Each row comes from the steps of one path. Every step used is in the known rows, and no mark comes twice. Write the path behind each row, first mark first.
Known rows:
neguv-kupop: [-2.28  1.69 -3.01 -1.96  0.55 -0.20  1.88  3.18  0.90  0.59  0.75  3.07
  1.82  2.61  3.66  2.42  3.79  3.46  1.64  0.17 -0.80  3.72 -1.24  1.76
 -2.78 -0.91 -3.77  2.20 -2.72 -4.85  3.08  0.67]
padi-rulusu-kupop-nena-datu-neguv: [ 1.42  1.41  1.31 -1.03 -0.62 -1.65  1.52  2.54  1.61 -0.69 -0.87  3.05
 -0.49  1.80 -0.50  0.50  1.09 -1.40 -1.54  0.83 -3.68  6.78 -2.53 -0.60
 -3.51  1.06 -1.79  2.59  0.51 -5.33  1.35  0.15]
padi-rulusu: [-0.84  2.36  0.40 -2.14  1.16 -2.86  2.24  3.52  0.98 -0.42 -0.50  3.33
  1.72  3.46  1.10 -0.05  1.21 -2.73 -0.23 -0.73 -3.62  7.91 -0.96  0.30
 -4.13  2.15 -3.96  3.77  0.02 -4.76  1.63 -0.18]
muful-kupop-nena-datu-neguv-padi-rulusu: [-0.18  0.08  0.39 -1.75  2.01 -3.30  2.23 -0.79  2.34 -3.04 -2.50  0.97
  1.28 -2.30  1.55  4.52  0.89  3.70 -2.20  0.32 -0.13  4.61 -1.21  2.97
 -0.69  0.35 -1.10  4.29  0.20 -5.32  0.39  3.99]
neguv-padi-rulusu-kupop-nena: [ 0.58  2.54  2.36 -0.19 -1.37 -0.20  2.04  3.33  2.73 -1.16  0.75  2.94
  3.30  3.46  1.25  2.03  3.66 -1.93 -2.48 -0.64 -2.42  8.63 -2.26  0.69
 -2.42  0.44 -1.34  3.18 -1.94 -7.40  0.52  0.05]
rulusu-kupop-nena-datu-bigok: [ 0.59  0.80  1.19 -0.94  0.43 -0.70  0.98  1.35  2.09  0.53 -0.52  3.41
 -2.49  1.44 -1.14  0.84  1.49  0.65  1.03  3.61 -1.48  3.50 -2.80 -0.55
 -1.42 -1.75 -3.17  2.53 -0.47 -3.98  2.57  1.10]
muful-kupop-nena: [-1.78  0.88  0.62 -2.86  2.73 -2.43  1.59 -1.63  1.16 -1.71 -1.68  2.95
  1.05 -1.57  2.51  4.35  1.47  4.09  2.12  0.64  1.35  3.16 -1.26  2.36
 -0.68 -1.27 -2.48  4.09 -0.28 -4.86  0.52  4.33]
muful-kupop-nena-padi: [-1.68  0.90  0.71 -2.28  3.67 -2.19  1.70 -1.20  0.58 -1.80 -2.59  3.67
  0.53 -1.37  1.77  4.52  1.23  3.51  2.20  0.98  1.77  3.43 -1.50  3.40
 -0.56 -2.09 -2.43  4.19 -0.19 -5.59 -0.14  3.51]
nena-datu: [-0.47  0.53 -0.98 -2.18  4.46 -4.28  2.24  2.71  1.35 -0.81 -3.06  1.66
 -1.17  0.69 -1.02  0.00 -0.79  0.32 -2.02  1.78 -2.58  5.20 -0.52  1.04
 -2.46  1.43 -5.24  4.57 -0.44 -3.22  3.58  2.29]
neguv-kupop-nena-padi-rulusu: [-1.90  0.67 -1.73 -0.40  1.69  1.11  2.03  2.79  0.97 -0.43 -1.40  2.90
  2.31  2.77  1.91  2.34  4.78  2.07  0.18  0.99  0.39  4.37 -1.28  2.78
 -2.62 -1.29 -1.12  2.75 -2.97 -7.20  0.61 -0.85]
ziguki-datu-muful-kupop-nena: [-3.31  3.93 -1.94 -3.79  0.11 -6.41 -0.71 -2.71  0.35  1.56 -0.70  0.59
 -0.86  1.87  1.59  0.68  3.56  2.25  1.98  2.69  1.09  4.44  1.75  2.21
 -0.39 -1.09 -6.38  2.72  1.64 -1.38  3.32  5.22]
ziguki-datu-rulusu-kupop-nena-padi: [-4.23  4.50 -0.17 -3.42 -2.22 -3.19 -1.08  0.80 -0.35  2.19  0.14  2.13
 -2.78  1.32  0.23 -0.37  2.46  0.23  3.69  4.48 -1.19  7.77  0.06  1.81
 -2.24 -2.74 -6.99  2.03 -0.46 -1.16  2.58  3.95]
ziguki-datu-nena: [-5.58  4.45 -1.20 -3.89  0.85 -4.70 -0.46  0.99 -0.50  0.82  0.50  1.34
 -2.14  3.25  1.45 -0.97  0.87  0.48  3.39  1.28 -1.31  4.41 -0.18  0.46
 -2.14 -2.40 -8.95  0.82  0.13 -2.70  3.75  2.39]
ziguki-datu-rulusu-kupop-nena: [-4.12  4.48 -0.23 -3.66 -2.86 -3.41 -1.19  0.51  0.09  2.25  0.72  1.73
 -2.46  1.16  0.54 -0.38  2.46  0.54  3.73  4.20 -1.49  7.57  0.30  1.20
 -2.10 -2.10 -7.09  1.99 -0.64 -0.48  3.09  4.49]
rulusu-kupop-nena-padi: [ 0.74  2.13  1.79 -0.61  0.98  0.31  0.74  1.32 -0.08  0.83 -0.72  5.76
 -2.04  1.57 -0.44  1.41  1.83  0.22  2.62  2.57 -0.07  3.99 -3.40  0.15
 -1.80 -3.29 -2.70  1.95 -1.38 -5.96  1.34  1.09]
nena-padi: [-1.14  2.35 -0.15 -1.49  3.94 -2.78  1.95  3.14 -1.68 -0.16 -2.58  5.58
 -0.51  1.83  0.18  0.91  0.61 -1.26  1.88  1.18 -0.75  5.86 -1.40  2.99
 -2.37 -1.90 -5.66  3.01 -0.63 -4.94  1.45  0.82]
padi-neguv: [-1.69  1.40 -0.33  0.90  1.07 -1.03  2.21  2.56 -0.01  2.02  1.33  3.63
  0.34  3.99  1.99  1.27  3.06  0.43  0.28 -0.82 -2.60  5.00 -2.47  0.52
 -5.28  0.41 -4.43  0.41 -2.44 -5.97  2.72  1.97]
datu-rulusu-kupop: [-0.17  4.63  0.66 -2.74 -4.04 -1.44 -0.31  2.97 -0.42  3.10  1.73  3.76
 -2.27 -0.84  1.25  1.65 -0.02  0.09  4.12  2.56 -3.13  6.33 -3.31  0.37
 -3.78 -2.63 -6.82  1.71 -0.42 -0.26  4.09  4.37]
neguv-kupop-nena-datu-ziguki: [-2.11 -0.26 -2.26 -1.08  1.74 -0.20  1.61  1.41  2.84 -0.96 -2.67  1.26
  1.04  1.32  2.03  2.49  4.31  3.47 -0.78  1.24 -0.61  3.04 -0.61  1.97
 -1.76 -0.32 -1.81  3.42 -3.09 -5.17  2.28  1.26]
nena-datu-neguv: [ 1.07  0.55 -1.70 -1.97  2.41 -5.86  1.25  2.36 -0.01 -1.88 -2.81  1.61
 -1.97 -1.60 -0.21  0.90 -1.67  1.17 -3.33  1.57 -3.33  4.34 -0.34  1.52
 -2.20  1.09 -5.21  2.71  0.29 -1.57  4.04  3.91]
ziguki-datu: [-5.03  3.46 -1.63 -3.96  1.25 -4.95  0.04  0.73 -0.13  0.34 -0.29  2.10
 -0.79  3.16  1.42 -1.01  2.67  0.25  2.48  2.24 -1.27  6.95  2.02  1.36
 -1.45 -0.31 -7.09  2.77 -0.57 -2.19  2.98  3.02]

Write each row's path:
[-1.82  0.76 -2.15 -0.54  1.83  0.76  1.71  2.27  0.56 -0.50 -1.31  2.91
  1.71  2.34  2.08  2.47  4.68  2.98  0.83  1.66  0.95  3.45 -1.11  2.93
 -1.85 -1.98 -1.74  2.46 -3.40 -6.65  0.98  0.01] => neguv-kupop-nena-padi
[-1.21  3.95  1.43 -0.88  1.41 -1.15  1.69  3.66 -1.06  0.82 -0.70  4.47
 -2.36  2.59  0.48  1.15 -1.68 -1.55  2.82 -0.61 -2.18  3.62 -5.32 -0.26
 -4.20 -3.96 -7.08  0.14  0.81 -6.14  2.53 -1.18] => datu-nena-padi-rulusu-kupop
[-3.75  2.58 -3.17 -2.85 -0.61 -4.37 -0.57  0.54 -1.34 -0.33 -0.45  1.88
 -1.19  1.43  2.24  0.69  3.42  2.84  0.79  2.56 -0.75  5.51  1.75  2.96
 -1.00 -1.60 -5.24  0.81 -1.04 -2.84  2.55  3.02] => ziguki-datu-neguv-kupop-nena-padi
[ 0.51  3.15  1.71 -0.56 -1.51 -0.49  2.41  4.14  2.67 -0.53  1.20  3.39
  3.01  3.62  1.61  2.10  3.13 -2.02 -2.08 -1.19 -2.98  8.97 -2.37  0.49
 -2.75  0.77 -2.13  3.05 -1.62 -6.88  1.07  0.08] => neguv-padi-rulusu-kupop
[ 0.60  1.90  2.16  0.15 -0.69 -0.65  2.36  3.58  3.59 -1.45 -0.13  2.19
  2.50  2.98  0.33  1.83  3.01 -1.89 -3.95 -0.19 -2.76  8.64 -2.08  0.66
 -2.22  1.11 -1.23  3.73 -1.73 -7.23  0.68  0.03] => neguv-padi-rulusu-kupop-nena-datu
[ 1.60  1.94  1.51 -0.78 -0.32 -1.82  1.37  1.79  2.19  0.64 -0.77  2.74
 -0.22  2.81 -0.98 -0.01  1.89 -1.80 -1.31  0.76 -2.86  6.53 -2.62 -0.85
 -3.58  0.96 -2.38  2.94  1.02 -5.09  2.00  0.24] => padi-rulusu-kupop-nena-datu-muful
[-0.69  0.46  0.66 -1.26  2.55 -2.70  0.35  1.07  0.94 -1.38 -3.78  0.14
 -0.44 -1.08 -1.63  0.36  0.61 -0.28 -1.64  3.73 -0.83  5.14 -0.22  2.08
 -1.65 -0.04 -3.59  4.46 -0.71 -2.91  2.09  3.70] => kupop-nena-datu-rulusu
[ 0.06  3.92  1.45 -1.95 -3.00 -0.74 -0.44  2.47 -0.60  2.14 -0.01  3.82
 -2.21 -1.32 -0.07  1.66  0.59 -0.57  3.73  3.54 -1.82  6.08 -3.30  1.28
 -3.06 -3.48 -5.49  1.86 -0.79 -1.68  2.64  3.84] => datu-rulusu-kupop-nena-padi
[ 0.67  1.55  2.05  0.64  0.46  0.87  0.91  1.03  0.01  1.52  0.06  5.83
 -2.09  2.31 -0.33  1.60  2.60  0.33  2.02  2.04 -0.32  4.22 -4.04  0.02
 -2.74 -3.03 -2.39  1.04 -1.91 -6.69  1.30  1.05] => rulusu-kupop-nena-padi-neguv
[ 0.84 -0.38  0.75 -0.39  2.51 -3.32  1.32  1.27  1.29 -3.43 -3.73  0.23
  0.71 -0.48 -0.93  0.90  1.13 -0.30 -4.87  2.07 -1.73  5.50  0.14  2.15
 -1.18  1.20 -1.56  3.62 -1.07 -4.89  1.08  2.49] => kupop-nena-datu-neguv-padi-rulusu
[-3.70  2.72 -2.96 -2.70 -0.99 -4.45 -0.02  0.88 -0.79 -0.58 -0.48  1.66
 -0.89  2.02  1.92  0.30  3.65  2.14  0.06  2.23 -1.25  6.44  1.70  2.81
 -1.48 -0.71 -4.61  1.25 -0.66 -3.32  2.10  2.11] => ziguki-datu-neguv-kupop-nena-padi-rulusu
[ 0.68 -0.48 -0.01 -1.08  3.58 -3.69  0.57  0.61  0.09 -2.92 -4.18  0.97
 -0.83 -1.26 -0.86  0.81  0.41  0.67 -2.91  2.80 -1.06  3.75  0.43  1.91
 -0.87  0.52 -2.53  3.44 -0.82 -3.77  1.83  3.64] => kupop-nena-datu-neguv
[ 0.90  2.89 -0.93 -2.31  0.92 -5.11  0.03 -2.36  0.43  1.35 -1.28  1.92
  0.21 -0.23  1.84  3.26  2.15  2.42  1.07  0.96  1.78  1.45 -0.69  2.09
 -0.93 -1.65 -4.74  2.69  2.52 -2.20  3.42  5.68] => datu-muful-kupop-nena
[-4.22  5.00 -1.06 -4.06 -3.37 -4.01 -1.17  1.23  0.01  2.54  1.30  2.11
 -2.64  1.46  1.06 -0.53  2.09  0.67  4.22  3.71 -2.30  7.94  0.16  0.87
 -2.54 -1.89 -7.99  1.87 -0.15 -0.07  4.01  4.41] => ziguki-datu-rulusu-kupop
[-1.40 -0.10  0.27 -2.60  3.84 -2.94  2.03 -1.66  2.02 -2.19 -2.81  1.78
  0.37 -2.12  0.93  4.27  0.72  4.25  0.19  1.30  0.83  3.37 -0.94  2.49
 -0.83 -0.55 -2.42  4.67  0.03 -4.60  0.98  4.38] => muful-kupop-nena-datu
[-2.16  0.02 -1.37  2.06  0.35  1.60  2.23  1.96  1.16  1.93  1.59  2.28
  1.66  4.06  2.58  2.36  5.59  2.99 -0.44 -0.43 -0.93  3.84 -2.43  1.42
 -5.17 -0.22 -1.85 -0.25 -4.06 -7.87  2.12  0.71] => padi-neguv-kupop-nena
[-0.11  2.79  1.19 -0.81  1.85 -1.28  2.41  3.85 -0.29  0.72 -1.49  6.15
 -0.71  3.21 -0.62  0.54  1.01 -2.13  1.28  0.66 -2.39  7.72 -3.10  1.30
 -3.84 -0.99 -4.20  2.62  0.09 -6.36  0.91 -1.42] => nena-padi-rulusu-kupop
[-1.16  0.51  1.16  0.98  3.88 -0.63  1.35  0.99 -0.73 -0.88 -2.71  3.72
  0.06  2.25 -0.50  1.14  3.22 -0.71 -0.36  1.95  0.44  4.75 -1.39  2.88
 -2.53 -1.55 -2.20  2.20 -2.21 -7.23  0.32  1.07] => kupop-nena-padi-neguv
[-4.29  3.93 -0.16 -2.04 -2.76 -2.59 -0.75  0.90 -0.19  2.71  0.78  2.11
 -2.84  1.98  0.29 -0.45  2.95  0.40  2.93  4.15 -1.48  7.86 -0.60  1.58
 -3.07 -2.22 -6.71  1.20 -0.80 -1.96  3.01  3.66] => ziguki-datu-rulusu-kupop-nena-padi-neguv
[-0.45 -0.38  0.55 -1.14  4.85 -2.81  1.05  0.70  1.11 -2.37 -4.16  0.95
 -0.20  0.28 -1.34  0.34  1.10 -0.04 -1.99  3.01 -0.42  4.20  0.19  1.57
 -1.28  0.55 -2.65  4.44 -1.08 -4.73  1.52  2.66] => kupop-nena-datu
[-2.31  3.30 -0.78 -2.53 -2.35 -4.77 -0.39  0.72 -0.01 -0.84  0.78  1.45
 -0.48  1.82  1.70  0.25  3.28  0.53 -0.89  1.76 -2.02  7.60  1.26  1.65
 -0.95 -0.45 -4.45  1.16 -0.47 -3.25  2.26  3.36] => ziguki-datu-neguv-padi-rulusu-kupop-nena
[ 0.11  2.01 -0.14 -1.95 -0.14 -3.16  0.95  3.38  1.41  1.37 -1.61  1.69
 -2.81 -1.09 -1.26  0.58 -1.20  0.41 -0.34  3.33 -3.65  6.30 -2.33  0.48
 -3.46 -0.14 -6.24  3.45  0.08 -0.78  4.32  3.72] => nena-datu-rulusu-kupop
[ 0.33  2.14  2.12 -1.17 -0.48 -0.73  1.48  2.33  1.69  0.30  0.18  4.25
  0.35  3.18  0.15  0.45  1.98 -2.06  0.29  0.54 -2.77  7.31 -2.96 -1.02
 -3.65  0.71 -1.86  2.91 -0.13 -5.97  0.90 -0.56] => padi-rulusu-kupop-nena
[ 2.16  1.09  1.60 -0.48 -0.54 -0.77  0.54  1.28  1.25 -0.35 -0.70  3.60
 -1.82  0.04 -0.58  1.84  1.40  1.24 -1.15  2.40 -1.48  4.31 -2.69 -0.10
 -1.41 -1.79 -2.05  1.87 -1.40 -5.03  2.14  2.34] => rulusu-kupop-nena-datu-neguv-padi
[ 0.23  1.48  2.01 -1.12  0.03 -1.38  1.53  1.98  3.06 -0.31 -1.65  3.36
 -0.34  2.69 -0.48  0.43  1.89 -2.19 -0.69  0.27 -3.92  6.91 -2.41 -1.20
 -3.36  1.32 -2.05  3.48 -0.16 -5.20  1.46 -0.32] => padi-rulusu-kupop-nena-datu-ziguki
[ 1.05  1.81 -1.67 -1.66  3.12 -5.84  1.16  1.41  1.24  0.80 -3.08  0.80
 -1.59  0.78 -1.27 -0.10 -0.12 -0.10 -2.73  2.14 -1.78  3.72 -0.23  0.95
 -2.28  0.86 -6.15  3.89  1.72 -1.63  5.11  3.65] => nena-datu-muful
[-2.01 -0.54 -1.71  2.20  1.11  1.15  2.70  2.16  1.72  1.45  0.65  1.80
  0.97  3.83  1.77  2.26  5.02  3.09 -1.79 -0.01 -1.32  3.80 -2.23  1.47
 -5.02  0.44 -1.60  0.39 -4.05 -7.74  2.37  0.67] => padi-neguv-kupop-nena-datu
[ 0.77  1.04 -2.31 -0.99 -1.14 -2.24  0.86  2.53 -1.74 -1.69 -1.07  2.85
  0.50 -0.62  2.77  3.05  2.14  2.68 -1.30  0.41 -1.83  3.68 -0.60  3.02
 -2.11 -1.11 -2.40  0.57 -1.26 -4.21  1.93  1.86] => datu-neguv-kupop-nena-padi-rulusu
[-1.69 -0.06  0.20 -2.77  3.55 -3.36  1.74 -2.08  2.92 -2.48 -3.83  1.59
  0.23 -2.19  1.64  4.58  0.85  3.76  0.43  0.50 -0.03  2.98 -1.10  2.39
 -0.27 -0.26 -2.40  4.97  0.03 -3.90  1.25  4.74] => muful-kupop-nena-datu-ziguki
[ 0.85 -0.32  0.36 -0.42  2.94 -3.24  0.60  0.84  0.80 -3.20 -3.81  0.71
  0.14 -1.01 -0.71  1.11  1.16  0.51 -4.14  2.31 -0.90  4.43  0.22  2.25
 -0.52  0.31 -1.93  3.73 -1.16 -4.38  1.51  3.52] => kupop-nena-datu-neguv-padi
